Each row was made from one walk, in order. Every step used is in the known rows, and no mark comes twice. Write each row's walk.
Known rows:
G, Y: [ 10  -2   4  16   0 -15   3   5   1  -1   1   0  -5   1 -13 -18   1   6
  -9  -1   6   4   5   9  -6 -13  -1  11  12 -18  12   9  11   2  -4 -11
  -9   4  -2]
V, A: [ 14   8   8   7   2  -6  -2  -5 -21   2   3   4  -4  -8 -14  -4   9  -3
  -8  21  10   4   3   0  14 -10  -3  28  -3   4   8  12  -8 -17   8 -10
   5 -10 -11]
Y, G, E, U, N: [  4  11   1 -21  -6   6  18  14   2  -1  10   3 -25   6  -5   6   6  -5
  12 -20   7  -1 -24 -17   3  13  -2  -9  -7   0  -4  15 -17 -10  -7   3
  -8   0 -10]
N, U, E, C, Y: [  4  -9  12  -7   4   5   6   0 -12   0  -2   1  19  11   6  20  -3   5
  -9  21  13   3   4  10 -16   6   2   6   7   6   2 -13  -4   1   3   5
  16 -10   3]
Z, V, A: [ 23   9   3   2   2  -1  -3  -1 -11  10   0  10 -13  -7 -19  -1   8   1
  -2  15   9   9   1   0  14  -6  -7  24  -7   0  17   6   3 -20  -4 -13
  -4 -20 -16]
G, Y, P, N, U, E: [ -3  -6  22 -14   6   3   3   4   5   8  -3  13   2   1  -8  13  -6  -4
   9  -4  12 -12 -12  -9   0  -1  10  -7  21   4 -16   5  -8   2 -10 -12
  -9 -12   6]
U, N: [  4  21  -1 -25  -1  12   7   7 -11  -6  11   1  -8  -3  -3   5  11  -1
  -9  -8   4   5 -17 -27  -5  -8   0   9  -8  -2   0  14 -20 -15  -9  -9
  -5 -16 -10]
P, N, U, E: [ -4   4  26 -23   2  11  -1  -2   2   5  -1  15   5  -1  -5  19   0  -1
   7   1  16 -13 -11 -11  -1   6  11   1  12   9 -15   8 -14   1  -9 -12
  -2 -10   4]
C, E, U, N: [ -2  17  -2 -23  -7   8  13  10  -5  -9  16   6 -21  10   1   3  15  -8
  10 -13   0   4 -18 -19  -9   6  -3  10 -17  -2  -9   8 -12 -18  -1   2
   9   0  -5]
P, Y, G: [  9   1 -17  13   0  20  10   1  -3   4   7 -10   7 -13 -11  -8 -18  -4
   1   9  -6   1   0  -2  13  -9  -7   1 -10  -1  -4  -8   8  10  -3  -3
 -38   3   9]
C, E, G, Y: [  3  -5  -2  16   6 -11  -1   9   8  -2  -1   8 -11  -1  -5 -19   9   2
   0  -3 -11  15   7  18 -13 -10  -7   4   0 -10  15  -5  25  -3   2   2
   9  23   0]
T, Y, B: [ -5   1  -7   8  -3   0 -21 -22  -5 -10  -3 -18  15   7  -1  -7  -9  -3
 -16   2  -9  -3  11 -10  13  -7   9  -6 -11 -19  10  -2   2  -4   3  -3
  -1  -5   1]
P, Y: [  1   5 -13   6   4   8  14  -1  -5  -4  16   4  15  -3  -9  -4 -12  -8
  -5  11   8   1   6  -7  -5 -13 -13   7 -11  -6   3   0   9   6   3 -18
 -16   1   3]
N, U, E, C: [  3   1  10 -13  -2   4   9  -5   1   0  -3   5   9  -9  19   6  -4  10
  -7  15   6  -5   6  -9  -6  13   6   6  15  25  -4  -2 -17  -2 -12   0
  13  -7  -4]
B, Y: [ -3  10 -18  -2   5   1  -9  -9 -22  -8   2 -16  22   2   0 -10  -3  13
 -16  14   7  14  -7   6  -2  -6  -2   9  -5  -4  19   4   8 -12  19  -8
  10  -3 -10]
P, Y, B: [ -2   7 -13  12   1   8 -13 -17   1  -6   7 -12  14   0   5  -6 -11 -12
  -8   2  -9  -5   6 -15  17 -22   7  -5 -12  -7  -5  -7  12   3   2 -10
 -20  -1   7]
C, E, G, Y, T: [  1  -2  -2  16  -2   2 -15  -5   4  -8  -9  -2  -9   1   6 -15  11  10
   5  -2 -10   0  11  14   2  -3  -3   1 -10  -9   1   3  18  14  17  12
  -9   5   6]
E, C, Y, B: [  0  -2  -5  11  -1   4 -22 -17  -8  -7  -3 -19  17   8  16   5  -4  -2
 -17  10 -10   0  10  -2   8 -11  14   0  -5  -4  -1 -17   3  -2   6   7
   3  -7   5]
E, G, Y, B: [  1   0  -2  19   1 -13 -19 -10   8  -1  -4 -11   0  -4   5 -18   3  -4
  -5  -6 -18   3   8   4  11 -20   8 -10   0 -11   4  -3  16  -2  -1  -1
  -3   9   0]
V, Z: [  9  25  18   1 -13  -9  -2  -2  -8  -9  -5  -2   1  -4 -11  -9  14  -4
  -3   0   4  23  15  -5  -3   2   7  22 -15   0  12   4   4  -6  -2   4
  -7  -8 -22]
Y, P, N, U, E, G: [-12  -1  12 -15   8  -3   3   6   8   9   2  17   1 -16   1   9   4 -10
  14  -7  -4   5  -5   1 -10   1  -6 -12   0  17  -5   2  -6  -2  -5   0
  14   0  -3]
E, C, Y, P, N, U: [ -9  -8   7  -3  10   1 -17   0 -11   4  -3  12  21   3   6   8 -11 -14
  11   4  -8  -8  -2   1 -20 -13   8   7   9   2  -9  -8  -3   0   5   2
  11 -16  13]
B, Y, P, N, U, E, G: [-13  -1   6 -16  12  -2   2   4   3   9   2  13   7 -13   3   8   0  -8
  11  -6  -6   7  -8   7 -11   1  -5 -16  -1  17  -2   1  -1  -6   2   1
  19   1  -7]
B, Y, A: [ -1  13 -27  -1 -10   3 -10 -17 -14  -2  -9 -25   9  -2   6   0   7  21
 -12   5  -3  -7  -2  10  21  -3  -4  12   3  -4  -7  -6   6   5   3 -11
   3  -3   1]
P, N, U, E, C, Y: [ -1 -11  11  -7  11   7   2   6 -14   3  -3   4  23  13   8  24  -8   2
 -12  19  12  -1   5   8 -18   6   3   4   7   8  -2 -12  -7   0   4   4
  18  -8   4]
U, E, G: [ -5   6   8 -15   1  -2  10   3   9   5   6  10  -5 -18  -2   7  13   1
   0  -3   3  12   0   2  -4   8 -10  -7  -8  14   4   7  -9  -4  -6  -2
  13   7 -12]
E, C, Y, P: [ -5 -18 -15  12   3  -2   7   3  -9  -3   1 -12  14   6   1   1 -14  -8
 -10   3  -4   9   0  -8  -7 -10  -3   3   4  -2  -2 -12  -6   0   5   7
  -4 -22   4]
B, Y, G, E, U: [ -1  -2  -6   3 -13  -7  10   3  10   2   4  -5 -15  12  -6  -6  -2   2
  20  -8  13   0 -14  11  11  24  -2 -12  -4  -1   4   9   4   4  12  10
  -2  19  -4]
N, U, E, G, Y: [  7  -6  17   4   7 -17  10   9  11   8  -2  12  -7  -8  -8 -11   6   1
   7  -3   1   8   3  20 -12  -8  -6  -6  14  -4   9   4  15   1  -9  -6
   6  12  -4]
N, U, E: [  3   8  28 -23  -7  10   5 -11   4   1  -2  13   0  -5  -8  12   5   3
  11   3  16  -6 -11  -7   4   4  10   6  14   8 -10   6 -10   2 -13  -8
  -4 -13   2]

Write each row's walk:
[-13  -7  11 -14  11  -4   5   6   6   9   1  17   5 -12  -2   9  -2 -10
  11  -5  -6   5  -2   3 -13   5  -9 -16  -3  10   1   1  -6  -4  -3   1
  21   1  -5]	T, Y, P, N, U, E, G
[  5  -7 -12   7  -2   7   2   2   9  -2  -5  -7  -4  -4  16   1  -9  16
 -14   8  -1  -3   9  -8   8  19   5  -7   7  18  11  -5  -8   3  -5  12
  -7   9  -2]	Y, G, E, C
[  6  -5   2  16   7 -21   6  10   6   4   2   5  -6  -9  -9 -19   7   1
  -2  -3  -4  14   8  19 -13 -12 -10   2   4 -10  16   6  16  -1  -3  -4
   6  14  -7]	E, G, Y
[  1  -5  -4   6 -14  -6  18   5  16   3  10   2 -18  10 -10  -3  -6  -7
  23 -10  12  -6  -7   6  11  22  -6 -13  -7  -2  -2   9   3  10   8   7
 -12  21   0]	P, Y, G, E, U
[  2   5 -13   1 -12   4  -7 -12 -11   0  -9 -17   4   7  -1  15  11  13
  -9   3   2 -10   3  13  15  -3  -4  16   2 -12 -14 -13   2  15  -3  -4
  -2  -6  11]	C, Y, A
[ -2   0  -5  19   1  -7 -23  -9   9  -6  -4 -10  -4   2   7 -17   5  -4
  -4  -6 -23   5   8   3  10 -19  10  -8  -4 -11   3 -12  23  -3   1   3
  -2  14   5]	C, E, G, Y, B
[  5   5   3 -19  -3   6  18  15   0  -1  10   3 -21  12  -6  11   5  -7
  12 -16   8   1 -24 -11   0  12  -2 -10  -8  -4  -3  12 -11  -8  -1   5
  -4   0  -8]	C, Y, G, E, U, N
[ -8 -11   8  -2  11   3 -18   1  -3   4  -6  13  15  10   6  10 -12 -12
  14   0  -4 -11  -4  -1 -16  -6   9  -1  11   2  -5  -8  -2   2   6   5
   7 -10  14]	G, E, C, Y, P, N, U
[  0   0   0  -9  -2   3  15   1   0   0   1  -2   5 -10  16   6  -3  14
 -22  15  10  -2  10 -15  -2  17   3   5  11  25  -2   3 -22  -5 -11  -3
   8  -5  -8]	U, E, C
[  8  -4 -11   8  -2  11   1  -3 -10   0  -3 -15   7  -5 -15  -9 -18   5
  -7   8  -5   3   4   3   9   6  -4   1 -11 -12  11  -5  -1   3  -3   4
 -18  -2   4]	T, Y, G
[  2  -9  15   5  13 -16   6  16   8  11  -2  14  -5  -6  -7  -7   3  -2
   5  -5  -1   3   2  17 -14  -6  -5  -9  12  -3   6   6  13   1  -7  -8
   8  13  -2]	P, N, U, E, G, Y
[-19 -17 -11   9  21  -8  -2  25   1  11   2   5   3   0  -6   4 -14 -11
 -11 -17  -1  -6  -1 -14  -8  -8   0 -14   5   0 -12   6  -7  -3   2 -12
  -6  -3   3]	U, E, G, Y, P, N
[ -7   8  -3  -1 -17  -4   5  -3   2 -10  11   3 -16  14  -2  -8  11  -5
  19  -3   4   5  -2   3  -5  16  -2  20 -17  -4  -7  -1   3  -5  15  10
  17  18   4]	C, E, U
[ -6   7  15 -10   3   4 -22  -5  -9   2   0  17  14   0   0   5  -1  -8
  14   2  -1 -10  -3   1 -15 -10  10  16   3  -2  -5   3  -5   0   3  -4
   8  -7  12]	P, N, U
[  1   4 -15  11  -7  -6  -6  -3   6   2 -10  -9 -14  -5   4  -6  16  13
  -2  -7 -15  -7   8  18  14  -6  -8   8   6  -9  -9 -13  18  13 -10  -5
   3  16   9]	C, E, G, Y, A
[  0  -4  -9   2  -2   1   1   0   8  -6  -4   0  -2   1  17   2  -3  16
 -19   8   7  -3  10 -11   1  18   2  -2   8  15  14   1  -9  -1  -3   6
   5   7  -7]	G, E, C
[  3   5   0 -21  -3   3  21  13   0  -1  10   3 -21  11  -7   5   1  -5
  10 -17   8  -2 -19 -16  -1  17  -5 -14 -10  -7   2  16 -15 -10  -5   3
  -1   2 -10]	T, Y, G, E, U, N
[  0  17   2 -24  -7  -1  20  11  -7  -2  17   4 -15   2  -2   2  12  -9
   7 -14   7   3 -19 -18  -8   4  -5   7 -11  -2  -7  20 -22 -15  -4  -4
   5  -8 -13]	E, U, N
[-10  10  -8  -3   1   4 -10  -2   4  -9   5   9  -7  -8   4  -3  17  -1
   5   0 -16  20   5   6 -11   2 -10  11 -24   5   9 -12  11  -7   8  11
  22  21  -1]	C, E, G
[ -6 -16 -15  21   6 -12   3   8   8  -2   0  -3  -9  -2  -6 -20  -5 -10
   3 -13 -16  14  -1  -4  -3 -18  -6  -6   5 -10   2  -9  14  -3   1   4
  -9  -2   3]	C, E, G, Y, P
[ -4 -20  -4   4   4   0   7  -1  -6   0  -2  -6  13   6   2   7 -14 -10
   0   4  -1   6  -5  -8  -6  -8   0  -3  12   2  -8 -15  -6   1   0   7
  -4 -25   7]	N, U, E, C, Y, P
[  3 -12  -1   6   4   4  -1   3  -8  -5  -3  -2  12  18   5  17  -3   9
 -17  17  13   6   6   9 -11   9   0   2   3  -1  13 -11   2   3  10   9
  11   0   0]	G, E, C, Y
[ -4  -5   5   2   6   7 -24 -12  -7   0  -6 -10  22  11  17  16  -8  -6
 -10   9  -9  -9   4  -3   5  -8  18  -9   1   2 -11 -16   2  -1   3   5
   6  -7   9]	P, N, U, E, C, Y, B
[  5   2   0   3  -8 -10   0  -6   9  10 -12  -4 -11 -10   1  -1  14  11
   6  -8  -9 -12   3  20  12  -5  -6   2  17  -3 -14  -7  10  14 -18 -10
   1   7   6]	N, U, E, G, Y, A
[  3 -11 -13   7   1   6   3   1   6  -4  -6  -6   0   1  13  -1 -14  17
 -19  11   1  -4  12  -5   6  23   2 -11   5  13  17  -6  -7   2  -4  10
  -1   8  -4]	T, Y, G, E, C
[  4   1  -2  20  -3  -8 -21 -13   4  -4  -3 -16   2   3   1 -17  -1  -1
 -11  -4 -11  -3   4  -4  16 -21  15  -2   4 -16   2  -1  14   0  -3  -6
 -14   1   4]	G, Y, B
[  0  -3   0   4 -17  -8  12   3  16   2   5   0 -22   9 -10  -4   2  -2
  21 -12  13  -4  -8   6  13  24  -1  -8  -5   0  -1  11  -3   7   7  11
  -8  19  -2]	Y, G, E, U
[  2  -1  10   9   1  -9 -17 -12  13   2  -6  -4   0  -4   5 -13   3  -6
   3  -7 -16  -2   3   6  10 -17  11 -15   7  -6  -1  -5  17   0  -6   0
  -2   6   3]	N, U, E, G, Y, B
[ -9   6  16 -20   6  -1   1   4   7   8   2  19   2 -16   2  11   9  -6
  12  -4  -1   4  -3   7 -13   5  -5  -8  -4  16  -3   4  -7  -3  -4  -1
  20   6  -5]	P, N, U, E, G
[ -5  -7   3 -11   6   3   7   2   0   3  -3   5  10  -8  19   9 -11   4
  -9   9   1  -9   6 -16  -7  10   7  -2  17  27 -10  -4 -20  -4 -10  -1
  10 -13  -1]	Y, P, N, U, E, C
[  6  -2   1  18  -6   0 -10  -7   0  -7 -10  -8  -5   3  -1 -14   6  12
  -1  -1   1  -7  10   8   7  -7   2   5  -1 -15  -1  13   8  17  12   3
 -21  -8   5]	G, Y, T
[  0  12   3 -23  -6   2  19  13   3  -4  12   7 -24   9  -3   7  12  -6
  11 -19  13  -1 -22 -20  -1  13  -1  -6  -8  -3  -1  20 -17 -11  -3  -1
   0   0 -12]	G, E, U, N
[ 11  -7 -10  11   0  13   0   3 -12   4  -3 -17  11  -3  -1   4 -12   7
  -8  15  -7   7   2  10   4   0   1   6  -3   4   0 -18  -1   5   0  14
 -15  -4   9]	E, C, Y, G
[  1   5 -10  11  -4  17  -3 -12  -3 -10   2  -6   9  -1   3  -4  -3   2
   2   7   2 -10  10  -3   8  -6  -6   3 -18  -5  -7   8   6  20  18  -1
 -28 -10   8]	P, Y, T
[ -1   4 -18   1 -12   0  -3 -14  -9  -2 -10 -16   4   2  -5   2   2  14
 -14   1  -2 -15  11   5  17   7  -8  10  -2 -17  -3  -4  -4  10  -8 -11
   5  -3   5]	T, Y, A
[ -8  -6   9   0  11  -7 -17   4  -3   7  -2  16  10  -3   0  -3  -6 -17
  20  -7 -13  -7  -3   6 -19 -18   3   2   9  -3  -6  -2   4  -1   1  -2
   8  -8  10]	E, G, Y, P, N, U
[  5  -9 -15   9   3  10   8   3   9  -2  -1  -3   1  -4  15   0 -15  12
 -14  10  -1  -5  11  -8   7  16   0 -12   5  18  10  -8  -3   5  -3   6
 -12  11  -1]	P, Y, G, E, C
[  2  -5   2   4 -15  -8  13   4  11   3   5  -1 -18  17 -11   1  -1  -3
  21 -11  15  -1 -10  12   8  23  -2  -9  -6  -5   0   6   2   8  11  14
  -4  18   0]	C, Y, G, E, U
[  0  -5  11   9   4   0 -11  -1   5   1 -11   4  -3  -2   4  -4   6   5
  11  -6  -5 -11   8  15  -1  -1   1 -10   1  -2  -6  10   9  17  12   5
  -8  -3   6]	P, N, U, E, G, Y, T
